Each row was made from one walk, in order. Every step used is in the known rows, and no mark comes twice. Write each row's walk.
In the rows, zero is written as 100.
Known rows
k, t, l: 107,93,99,110,113,117,114,102,110,97,88,83,100,104,105,115,94,90,103,89,86,110,90,105,106,101,93,90,90,99,107,99
u, t: 93,107,95,106,98,111,111,95,101,100,95,103,99,103,115,103,104,97,99,105,111,103,99,105,98,106,93,123,101,103,117,103
p, g: 98,80,102,96,103,109,117,102,98,100,91,90,92,108,115,94,94,98,105,95,97,106,102,89,102,106,97,99,95,97,124,96
g, p: 90,95,106,96,96,115,115,107,99,97,81,99,103,98,102,83,105,100,102,99,116,100,97,96,101,110,95,117,102,96,114,98
k, t, u, p, b: 105,100,106,108,120,107,119,97,101,98,83,99,109,112,93,113,95,77,91,170,79,113,85,108,135,102,102,99,97,104,108,95
g, p, t, l, u: 87,85,115,100,97,119,111,111,103,94,111,90,109,97,103,73,107,101,97,50,106,95,82,101,79,112,110,85,90,94,106,98
z, l, m: 90,86,105,95,100,101,111,92,100,100,95,98,98,110,110,95,101,84,95,111,97,109,94,99,82,115,87,73,103,91,113,99
g, p, c, k, t: 103,81,94,95,109,109,119,107,98,99,91,76,110,89,89,98,89,82,105,115,106,105,91,86,110,111,98,95,87,97,116,103
p, u, t, l, m: 92,98,94,114,98,112,106,95,123,100,90,107,105,104,105,107,107,90,96,109,100,107,92,116,103,114,97,110,87,93,105,95
l, t: 98,114,101,99,115,109,112,99,114,102,95,103,96,105,114,101,107,97,99,104,116,101,95,101,95,109,92,114,105,99,115,103
k, t: 102,88,96,105,108,112,115,98,104,98,95,92,96,101,103,121,92,85,105,123,96,114,98,96,107,99,91,101,105,103,113,100
g, p, t, l: 92,100,112,103,101,125,111,116,108,93,104,90,113,90,95,77,107,102,101,63,104,95,86,100,92,114,104,76,85,93,108,99
z, l, u, t, p: 82,74,92,99,86,101,112,80,92,102,87,94,90,124,119,73,111,86,95,103,104,96,91,95,77,107,96,137,114,115,119,102
t, u, p, m: 99,108,104,109,121,108,107,109,100,96,106,96,107,109,92,85,93,87,99,103,66,109,87,106,121,106,107,68,89,97,105,94
m, p, u: 98,97,100,111,99,120,109,107,110,102,85,94,102,95,85,75,91,90,109,125,96,106,107,100,117,108,103,124,109,101,104,98
z, l: 94,93,105,98,105,109,111,97,99,99,86,88,96,110,105,79,98,89,103,95,95,103,93,95,90,107,90,77,101,98,117,100
z, l, u, p, b: 87,87,112,94,109,99,117,90,93,101,74,104,99,117,112,72,103,81,91,128,86,101,87,102,100,112,109,109,107,102,121,102
c, p: 92,91,101,98,98,102,113,104,102,99,93,98,97,104,107,106,102,89,104,100,105,104,102,89,93,104,90,120,114,100,112,98
p, u, t, l: 96,106,93,117,102,120,106,101,121,99,82,98,102,105,102,93,104,95,103,93,97,101,91,112,112,105,102,114,85,99,109,96
t, l: 102,110,107,105,107,118,110,105,107,97,88,88,101,106,108,97,98,101,101,75,90,103,93,107,100,106,95,87,90,93,107,100
t, l, m: 98,101,108,102,103,111,110,99,109,97,99,96,104,106,111,111,101,96,94,91,92,109,94,112,92,114,91,79,92,86,103,97
g, p, u, l, t, k: 89,90,101,104,114,115,117,101,118,102,87,114,97,109,90,100,117,98,104,102,143,87,86,89,98,110,99,117,101,96,114,105
g, p, b: 87,92,110,91,102,117,119,105,96,98,57,107,105,101,107,79,109,96,99,139,118,96,89,97,111,115,96,132,103,97,122,96
m, p, c: 104,105,106,103,97,111,110,110,96,101,98,80,109,97,100,75,92,89,102,99,100,103,104,100,93,111,96,90,105,100,105,103
z, l, u, t: 85,84,99,103,96,101,111,86,93,102,93,97,94,118,122,77,106,89,95,80,108,100,88,102,74,108,96,115,103,105,119,103
k, t, u: 106,92,100,109,112,111,113,100,102,97,103,84,102,111,94,119,90,84,98,122,91,115,87,102,111,97,91,75,95,100,103,93
c, k, t, p, u, l: 97,62,83,107,108,115,117,87,116,100,87,86,90,108,72,126,89,79,114,154,92,106,98,80,126,103,98,98,98,110,115,103
t, l, m, p, g: 102,78,106,104,100,111,116,103,100,101,87,83,105,106,116,83,96,97,97,77,91,106,104,104,91,120,97,114,90,90,106,97
k, t, p, b: 98,76,95,98,101,112,121,90,101,100,66,97,95,110,106,112,100,79,101,182,97,105,97,93,121,104,92,139,118,114,121,97
z, l, t, u: 99,110,106,103,119,104,109,97,111,101,95,87,101,124,104,76,108,88,92,92,104,100,77,102,88,108,89,72,92,97,111,96
p, c, k: 105,105,100,92,109,107,112,105,99,100,109,79,104,95,94,99,83,88,103,107,93,103,99,92,105,110,99,71,90,92,113,105
z, l, u, p: 89,90,107,98,105,99,113,92,95,100,98,97,96,115,107,75,99,84,94,92,82,106,94,101,89,107,108,96,107,101,112,104

Write each row's walk
98,112,97,111,103,116,110,98,107,98,91,94,102,107,116,99,107,101,98,75,101,99,91,113,98,107,94,114,86,99,111,102 => u, t, l
100,79,90,102,97,111,116,92,103,100,87,90,92,107,101,118,96,83,106,145,93,110,102,91,111,99,91,121,116,113,112,99 => k, t, p
114,89,92,104,111,110,116,105,96,102,104,69,109,89,88,97,77,79,106,120,91,109,104,91,109,110,99,106,97,102,106,109 => m, p, c, k, t
103,100,107,105,101,120,115,108,89,101,135,97,108,88,90,92,88,96,104,96,103,93,106,93,93,107,109,111,117,96,101,112 => m, p, t, k
98,97,99,94,89,106,109,101,101,99,97,84,99,108,103,92,99,85,102,124,96,101,100,93,97,105,93,83,111,105,113,98 => t, p, c
97,94,105,102,95,110,112,99,98,102,98,100,105,97,104,96,95,90,96,122,103,109,109,105,93,118,92,118,113,94,100,101 => l, m, p
92,92,109,96,99,118,117,111,93,97,122,105,108,87,92,94,100,99,102,94,117,90,94,88,93,108,108,101,107,91,110,106 => g, p, t, k
89,89,102,102,112,103,110,102,95,98,105,105,97,104,110,84,95,87,101,92,75,108,95,102,104,109,113,101,103,101,112,100 => l, u, p, m
101,117,106,99,105,102,110,108,103,99,110,93,107,99,99,95,95,84,98,112,86,108,101,102,105,106,104,68,100,99,110,103 => u, p, c
97,103,99,114,96,114,111,96,103,102,91,97,112,102,114,94,106,95,91,89,106,103,100,118,88,120,93,139,96,96,99,103 => u, t, l, m, p
108,79,99,108,116,103,119,101,100,98,102,83,100,114,97,112,90,82,96,122,73,118,93,97,124,99,104,85,86,104,113,94 => k, t, u, p, g
96,89,91,113,91,109,113,93,102,106,106,115,105,97,96,104,98,88,98,137,116,100,109,106,104,113,103,168,117,96,100,106 => l, m, p, u, t, k
102,86,102,95,104,100,113,99,92,104,101,74,112,98,93,71,86,76,97,110,92,103,100,93,84,125,94,79,96,90,107,107 => z, l, m, p, c, k
107,85,90,100,115,111,119,97,100,100,100,87,98,94,92,124,80,85,106,129,90,111,100,90,119,104,96,111,96,98,113,106 => c, k, t
93,99,108,93,97,110,112,113,99,97,89,87,108,97,102,75,105,92,101,95,116,100,92,94,93,112,95,80,96,96,115,98 => g, p, c
91,100,114,102,99,119,110,114,101,93,118,91,114,97,85,79,103,96,97,94,108,101,81,98,98,109,102,64,90,94,104,93 => g, p, t, u
88,87,108,100,101,107,113,91,106,97,102,104,97,112,106,129,105,93,96,107,112,109,96,98,82,114,83,55,99,92,110,102 => u, l, m
102,121,106,104,117,108,109,101,112,101,103,95,101,116,104,98,105,96,92,104,109,103,83,107,100,106,91,91,96,96,105,95 => l, t, u
93,90,97,101,95,103,116,89,87,103,118,111,94,111,119,113,100,98,93,90,117,95,96,101,86,101,104,148,114,99,109,110 => l, u, t, k
110,80,93,101,107,103,116,99,97,103,109,78,113,88,90,111,80,74,99,136,94,113,106,96,101,118,95,99,100,95,101,107 => l, m, p, c, k, t
111,103,96,107,122,106,118,98,100,98,113,85,107,102,76,122,79,79,96,139,69,116,92,101,136,101,106,94,88,98,102,103 => c, k, t, u, p
100,94,104,113,98,118,107,104,118,101,87,94,109,98,91,88,96,89,100,107,90,107,101,113,106,117,101,109,98,90,94,95 => t, l, m, p, u
102,107,112,111,101,120,108,111,98,97,128,82,115,96,82,78,90,92,98,97,93,103,94,101,98,109,103,70,100,98,95,98 => m, p, t, u
100,97,90,116,96,117,113,99,100,106,98,107,103,98,93,90,94,93,105,121,113,94,108,102,112,104,108,170,114,102,104,108 => m, p, u, t, k
109,104,100,98,106,112,113,109,94,102,103,73,110,90,89,78,81,89,104,104,94,100,106,94,105,115,102,102,97,95,107,109 => m, p, c, k
98,79,97,111,96,110,115,97,100,102,87,90,106,107,124,85,105,98,93,76,103,102,102,109,89,121,97,143,87,97,111,100 => u, t, l, m, p, g
101,108,112,102,105,103,109,106,103,98,109,83,107,109,110,88,98,88,92,68,78,104,90,113,91,106,112,65,90,96,102,102 => t, l, u, p, c
98,94,114,110,98,121,109,108,100,98,122,81,109,97,101,73,94,98,99,52,90,98,94,106,78,112,112,94,99,98,96,105 => m, p, t, l, u
87,79,97,106,94,117,110,93,117,99,84,98,89,116,85,104,104,89,110,134,102,102,97,89,108,104,95,83,106,108,114,98 => t, p, u, l
85,83,91,101,81,105,112,84,95,102,96,102,91,116,120,97,108,94,95,116,110,99,99,101,90,105,98,157,117,114,114,102 => l, u, t, p
